Each row was made from one path, in order. Every step used is in the known rows, and no mark comes twice. Write each row's path.
Known rows
fase > mive > lirar > varon > puvep: [-21 -27  40 -14  46  43   6  36  29  11 -16  29   6 -21  -5 -53  -7 -35
   2   6   5  -6  -4  11  15 -28 -12  28  17  -7  -8 -10 -23]
letofom > vifipin > siti > vivis > zemo > lirar > varon > puvep: [ 23 -45 -30 -19 -18  -8   8  31  -3  27 -35  11 -12 -15   3 -61  -8  -6
   8 -13  10  40 -18  12 -62  33 -32  54  27 -23 -27 -14 -18]
puvep > varon > lirar: [-25  -9   9   6  23  41   7  23   5  -4  13  -3  16 -21  -4 -44 -14  -5
   5  -2  16   4  -5  20  -4 -14 -21  21  10   6 -20   0  15]
puvep > varon > lirar > zemo > vivis > siti: [-67 -31 -27 -24  13  21 -16   5  23  13   1  -8  19 -21   2 -63 -12   4
  16  -4  24   6 -34  11 -21 -45 -21  26  19  27 -27  23  -3]
letofom > vifipin > siti > vivis: [ 24 -23  -9  -6 -26 -19  14  -3  -6  12 -48   4 -21  -9  32 -43  -3  -3
  22 -17   6  39   7   5 -41  25 -15  50  19  10 -30 -11 -19]
lirar > mive: [-23 -16  13  -1   4  12  22  21  15  -6 -20  15  -8   3   3 -28  -7   2
  -4  -8  21  10  -2  20   4 -25  -2  16  11   3 -17   5   7]
puvep > varon > lirar > zemo > vivis > siti > vifipin > letofom: [-47 -26 -32 -24   1  21 -11   2  25  24 -29 -12  16 -12  17 -84 -20  19
  26  -5  39  16 -38   5 -36 -37 -33  52  21  48 -34  19 -20]
vabud > zemo > vivis > siti: [-42 -21  -5 -21  12 -16  -1  -6  27  13 -13   3  -7   5  13 -35  10  13
   9 -13  31  29 -37  -4 -29 -22  -3  16  20  33  -4  10 -13]
kagiz > letofom > vifipin > siti: [ 12 -25 -10   9  -9 -13  26  -3 -12   9 -27   9  -6   5  38 -43   1  10
  13 -15  28  38  13  10 -23  27  -8  59   8  15 -31 -19 -17]
vabud > zemo > vivis: [-48 -16   2 -14  21 -17   9  -6  33   3  -3   5  -6  11  10 -30  19   8
  -7 -19  36   8 -20   5 -18 -12  -1   7  12  22  -5   9   4]
siti > vifipin > letofom: [ 10  -5   8   7  -1   5  27   5  14   4 -39   3 -11   9  17 -37  -4  17
  10 -12  33  18  -9   6 -21   4 -11  39  10  24 -14  -8 -13]
puvep > varon > lirar > mive > fase > logimu: [-54 -12  40 -18  21  36  24  44  18   6 -22  21   9  -5  14 -60 -20 -14
  -9   3   9  12  14  41  17 -52 -13  32  23  23 -42  18  25]
vabud > zemo: [-25 -17  11  -1  22  -5  11   3  22   3   0  -2  -8   8   4 -23   9   2
  -3  -9  26  11 -16   9 -13 -10   0   8  21  10  -4  -6   7]
lirar > varon: [-11  -9  14   7  11  17  14  27   8   0  -3   5  -4  -6  -9 -32  -6  -3
   1 -14  16   8  -6  18  -2  -7  -2  21   4  -1 -12  -2   0]
mive > lirar > varon > puvep: [-20 -20  27  -6  37  32   6  41  13   9  -7  17   5 -22 -18 -49 -13 -22
   1  -5   8   0  -9  19   4 -13  -8  28  11 -12 -10  -9 -17]
varon > lirar > mive > fase: [-53 -17  27  -7  14  23  17  33  17  -6 -19  17  -3   1  13 -47 -15  -7
 -13  -3  19  18   6  27  14 -43  -9  19  14   1 -33  11  17]
fase > mive > lirar > zemo: [-56 -52  22 -23  35   4  -2  -7  49   0 -25  17  -4  -5   2 -34  13 -31
  -2   9  11 -19 -10  -4  12 -44  -3  11  32   6 -18   3 -11]
logimu > fase: [ -9 -16  21   3  12  11  32  11  17  -7 -22   7 -16   1   4 -15  10  -6
  -2  -7   7   6   4  19  -2 -12   3   9   9  11 -12  -2  11]
vivis > siti: [ -6 -16   6  -1   2   6  11   9   6   3 -18   6  -8  -6   5 -21  -4   6
  14  -5  13  27 -21   3 -15 -14  -2  21  13  15  -7  -3 -14]
letofom > vifipin > siti > vivis > zemo: [ 27 -40 -21 -17 -32 -33   3 -10  -1  21 -51  -2 -26  -5  17 -48   3   1
  14 -15  10  49  -9 -17 -51  27 -23  47  26  -2 -27  -7 -24]
letofom > vifipin: [ -3 -17   4  10   2  -4  25   3   3  -4 -14   8  -7   5  18 -30   2   5
   7 -15  24  15   9  13 -15  12  -1  33   8  12 -14  -9   1]
puvep > varon > lirar > zemo: [-51 -26 -10  -3  22  32  -4  15  18   1  15 -12  19 -19  -7 -50 -14  -8
   5   0  19 -12 -13  23  -5 -34 -20  18  20   3 -28   8  17]
vivis > siti > vifipin > letofom > kagiz: [ 24 -15  -1   9 -13   1  28  -1   6   9 -44  -2   0  16  35 -55 -17  35
  23  -3  40  46 -16  -7 -37  -5  -9  52  10  41 -10 -11 -36]
mive > fase > logimu: [-26  -6  46  -8  16  -8  36  18  21   2 -34  21 -15  12  19 -18   8  -9
 -12  -9   5  12  12  25   6 -20  11  21  17  22 -22   6  11]
vifipin > letofom: [ -6  -8  13  10  10   4  29   8  14  -2 -17  11  -5   7  11 -26   3  11
   1  -9  28  10  -7   8  -8   2  -5  29   6  11 -12 -11 -10]
kagiz > letofom > vifipin > siti > vivis > zemo > lirar > mive > fase: [ -8 -70 -15 -27 -31 -44  24  10   7  18 -72  24 -25  13  36 -60   7   7
 -15 -13  24  59   2   3 -45  12 -22  57  32  -5 -51   5 -10]
siti > vivis > zemo > lirar > varon > puvep: [  3 -40 -13 -15   4   3   8  40  14  12 -17  11 -10 -14 -22 -45  -4  -5
 -12 -14   8  17 -27  12 -42  11 -22  20  23 -33 -10   0  -6]
kagiz > letofom > vifipin > siti > vivis > zemo > lirar: [ 17 -65 -36 -13 -28 -45  17  -8  -3  14 -44  10 -20   6  24 -46  14  12
  -3 -18  22  52  -9  -9 -61  45 -24  52  26  -9 -32 -10 -17]
vabud > zemo > vivis > siti > vifipin > letofom: [-22 -17 -10 -22   1 -16   5  -9  29  25 -43  -1 -10  16  29 -57   4  29
  18 -13  47  39 -42 -10 -45 -14 -14  42  21  53  -9   5 -29]
vifipin > siti > vivis > zemo: [ 19 -33 -11 -19 -23 -25  -2  -3   8  16 -47  -2 -27 -11   1 -33   5  -2
   6 -11   4  41 -22 -18 -43  12 -21  28  27 -10 -22  -1 -22]

Which path is each row?
[ 17 -16   1  -9 -16 -11   9   4   2   8 -41   5 -20 -14  16 -29  -1  -7
  14 -14   0  31  -7   3 -31  11 -12  30  18   1 -24  -6 -16]	vifipin > siti > vivis
[-69 -51  -6 -34  16 -19 -14 -12  39  10 -31   8  -4  -8  -1 -41  10  -5
   9  -5  19   6 -36  -9 -14 -39  -2  19  24  24 -20  19 -24]	mive > lirar > zemo > vivis > siti
[  0 -15  -9  -4 -13 -11  26 -10  18   9 -48   6   0  19  41 -62  -7  42
  18 -13  50  43 -20 -12 -44  -5  -8  51   3  54 -11   5 -39]	zemo > vivis > siti > vifipin > letofom > kagiz
[-74 -57   6 -43  25  -8 -14 -16  54  11 -40  21  -3  -8  12 -45  15 -18
  10   5  16  -1 -30 -18  -5 -55  -5  18  31  29 -17  18 -31]	fase > mive > lirar > zemo > vivis > siti
[-70 -34 -29 -21   5   0 -14  -2  25   6  -5  -2   4  -8   8 -51  -5   7
  10  -9  26  13 -35   4 -19 -39 -13  18  17  18 -23  20  -6]	varon > lirar > zemo > vivis > siti
[  5 -46 -18 -22 -21 -15   1  19   8  13 -36   6 -21 -12 -13 -37   3  -4
   0 -13   6  38 -31  -2 -48  19 -27  29  28 -21 -26  -2  -9]	vifipin > siti > vivis > zemo > lirar > varon
[  5 -71 -37 -21 -36 -38  18   4   0  14 -56  18 -20  10  25 -60   3  14
  -6 -13  27  55  -6  -2 -51  24 -27  56  29 -10 -41  -2 -13]	kagiz > letofom > vifipin > siti > vivis > zemo > lirar > mive
[-71 -64  13 -48  25  -2  -2 -15  60  12 -52  20 -11  -7  13 -45  20 -25
   8  10   6  -1 -24 -11   1 -65  -3  15  31  36 -21  19 -23]	logimu > fase > mive > lirar > zemo > vivis > siti
[ 13 -38 -20 -21  -9   1   3  37   5  23 -30  12 -12 -20 -12 -47  -6  -9
   1 -10   3  33 -32  11 -51  20 -30  34  27 -31 -21  -8 -16]	vifipin > siti > vivis > zemo > lirar > varon > puvep
[-29 -43  48 -19  35  19  21   3  42  -4 -39  25 -14  -6   7 -26  17 -34
  -2  12  -2  -3   6  -1  18 -34  -2  11  22  14 -13  -4  -6]	logimu > fase > mive > lirar
[-67 -34  34 -27  23 -13  37  29  40   3 -29  31 -12  29  17 -27  11  -7
 -26  -1  22  15  -6  40  -2 -39   5  12  36  19 -27  11  31]	vabud > zemo > lirar > mive > fase > logimu
[-31 -36  42 -14  35  13  10   0  37  -5 -27  27  -6  -7   5 -27  12 -27
  -1   7   8  -2  -2  -8  13 -25  -5  15  21   7 -10  -5 -13]	fase > mive > lirar
[-14 -58   3 -42 -31 -43  28  15  17  21 -82  31 -30  15  30 -52   6  -6
  -9  -7   5  52   2  14 -42  -2 -18  51  42   8 -50   9   2]	letofom > vifipin > siti > vivis > zemo > lirar > mive > fase > logimu
[ 15 -54 -29 -19 -30 -37  11  -5   4  11 -46   8 -24  -1  13 -34  12   3
   5 -13  13  44 -17  -7 -62  36 -26  41  29  -8 -27  -8  -8]	letofom > vifipin > siti > vivis > zemo > lirar
[-14 -31  -7  -5  18  17  15  42  15   7   3  15   1  -7 -26 -34  -1  -2
 -14  -9  21   8 -30  19 -26   4 -17  17  16 -28  -5  -6   3]	vivis > zemo > lirar > varon > puvep
[-59 -26 -12 -14  11 -18   6  -8  36  -3 -13   5  -5   3   5 -30  13   5
  -5 -18  29 -12 -16  12 -13 -23   2   9  10  14 -18  19   2]	lirar > zemo > vivis
[  0 -28  -3  15   3 -12  31   1  -3  -1 -13   8  -4  11  31 -41   4  14
   0 -19  34  23  16  10 -13  20   0  45   3  10 -18 -11  -7]	kagiz > letofom > vifipin
[-41 -31 -34 -15  -3  16   1  -4  24  18 -24 -14  27   1  31 -97 -24  33
  24  -1  52  23 -29   1 -43 -35 -29  57  15  53 -30  16 -25]	puvep > varon > lirar > zemo > vivis > siti > vifipin > letofom > kagiz
[ -7 -49 -12 -15  -7 -27  13   4  22  -3 -28   8 -23  -1 -12 -19  15   2
 -16 -14  11  22 -26  -7 -44  16 -16   7  26 -20 -11   4   3]	siti > vivis > zemo > lirar
[-37 -14  35  -6  10   6  28  28  22  -3 -36  22 -12   7  14 -29  -3  -4
 -13  -7  18  14   8  26   9 -37   4  18  14   6 -27  12   8]	lirar > mive > fase
[-53 -27  38 -18  12  -4  47  34  29  -7 -39  40 -12  20  16 -20   7  -6
 -24  -3  12  10   7  43   5 -31   6  17  24  14 -31  13  30]	zemo > lirar > mive > fase > logimu
[  7 -47 -19 -21 -20 -29   7   1  12   7 -41   8 -24  -7  -3 -21  13  -1
  -4 -10   7  37 -30  -8 -52  22 -24  21  30 -17 -22  -3  -6]	vifipin > siti > vivis > zemo > lirar
[-21 -50  12 -44 -21 -34  23  22  25  18 -77  32 -31  10  15 -37   8 -10
 -18  -3  -1  45 -11  13 -32 -16 -17  31  42   1 -45  15   5]	vifipin > siti > vivis > zemo > lirar > mive > fase > logimu
[-22 -40  -5  -6   5  -1  13  25  18  -1  -2   8  -7   2 -26 -23   8   3
 -16 -10  23  13 -30   7 -23   5 -14  11  16 -19  -9   0  10]	vivis > zemo > lirar > varon
[-12 -59  -9 -32 -32 -36  19  13  13  16 -73  22 -28   7  24 -48   4  -3
  -8  -8  14  52  -5   5 -46   3 -24  46  36  -5 -46   7  -3]	letofom > vifipin > siti > vivis > zemo > lirar > mive > fase
[-48 -46  15 -19   6 -12  27  25  32  -4 -36  25 -15  14  -5 -21  11   2
 -30  -3  25  19 -16  13 -12 -26  -8   9  25 -11 -24  15  20]	vivis > zemo > lirar > mive > fase
[-37 -30   5  -3   8   9  32  26  20 -16 -15  26  -5   8  -1 -16   1   4
 -13  -6  25   6  -9  30  -6 -15  -5  10  15  -5 -17   3  22]	zemo > lirar > mive
[-57 -53   2 -46  15  -7 -17 -19  54  17 -61  14  -8  -6  18 -56   8 -13
  18   3  21   8 -33 -20 -17 -52 -11  30  34  42 -20  22 -34]	fase > mive > lirar > zemo > vivis > siti > vifipin
[-27 -28  29  -6  26  16   4  22  16   1 -13  11  -3 -13 -18 -38  -4 -17
   1  -8  10   5  -9   7   7 -12  -5  22  10  -2 -15  -3 -12]	mive > lirar > varon
